Each row was made from one small tree. Brackets hold a mark, then the marks that hang from it, in alphabetical order. Every link used is in the known rows. Write each row's tree.
(in the rows, 128 means zero)
Known rows:
{H B P X}: [150  78  93 139 174 127 142 132 177 152  99 191 136  64 135 132 161]
{H B M}: [114 111 179 134 163 146 171 161 107 171 122 148 105 175 151  78 159]
{F {P H}}: [180 147 154 131 165  77  50  53 180  94 147 123 131  82 115 128 115]
{F M P}: [174 182 143 124 118  83  90 114 129 135 159 118 127 173  82 113 134]
{B {F M} H}: [121 214 118 130 109 149 115  93 112 110 113  85 109 199 139 129 106]
{B F}: [110 201 131 153 165 125 117 125 114  99 128 132 107 157 109 150 143]
{P {H B X}}: [152  83 174 127 179 139 143  61 154 128 112 164 128  67 180  87 103]
{P {H M}}: [144 127 208 141 153 150 120  97 146 102 126 117 123 110 137  57  95]
{P {H B M {X F}}}: [113  61 175 110 133 151 158 111 120 150 103 147 131 117 188  92 114]
{P {H B {M F}}}: [107 127 206 108 147 145 151 105 133 146 122 134 124 164 180  89 124]
{H B M P}: [123  98 130 137 168 133 138 167 173 170 105 159 132 148 132 105 176]
{B {F P} {H X}}: [150 164  72 120 118 119  56  84 133  98  96  91 105 118 144 191 126]
{F M {P {H B X}}}: [185 114 152  91 129  90  97  68 155 160 124 132 141 145 151 105 113]
{X {F M} {P {H B}}}: [103 106 112 110 112  95 155 118 125 144 176 117 165 149 132 141  98]
{P {H {B F} M}}: [113 121 184 116 174 141 128  94 146 143  99 129 120 167 186  97 125]
{X F P}: [ 96 133  86 151 117  97 141 164 100 100 194 117 145 101  71 176 126]
{H P}: [150 153 115 169 168 116 102 125 187  94 135 155 136  74  75 123 141]

Write each row's tree:
[121 125 122 127  90 167 146 212 124 135 104 133 128 127  99 127 160] : {H {M F} P X}
[ 99 103 122 130 111 113 130 148 121 104 172  92 152 105 107 142  98] : {X F {P {H M}}}
[136 125 104  97 140 106 132 129 109 180 100 153 117 185 158 159 163] : {H {B {F M P}} X}
[115 178 168 117 100 125 120 177  92 134 148 107 110 190 100 129 160] : {H {M {F P}}}
[133 121  83 131  72 149 142 126  98 108 145  93 131  94 120 137  88] : {B {H {X {F M} P}}}
[126  86 162 111 135 133 160  74 126 145 117 160 142 116 179  98 100] : {P {H B {X {F M}}}}
[134 118 107 134 108 106 117 135  96 112 141 149 125  86 101 163 139] : {H {X {F P}}}
[118 110 128 134  75 178 144 138  86 113 110 101 109 111 142 106 108] : {B {H M {X F}}}
[100 148  94 135  87 101 160 174  86 125 196 106 150 156  70 152 114] : {X {F M} P}
[126 139  73 132 104 171  92 144 150 110  64  90 115 130 141 154 132] : {B F {H M P X}}
[134 162  71 119  87 154 125 130 103 115 114  71 120 156 131 154  98] : {B {F M} {H {X P}}}
[119  99  87 145 107 123 156 172  87 108 163 132 136  66  87 161 120] : {H {X F P}}
[108 167 140 137 110 147 130 195 142 128 126 123 129 162  87 125 165] : {H {M F} P}
[112  70  72 133 144 116 151 141 153 155 107 195 147  81 138 167 165] : {H B P {X F}}
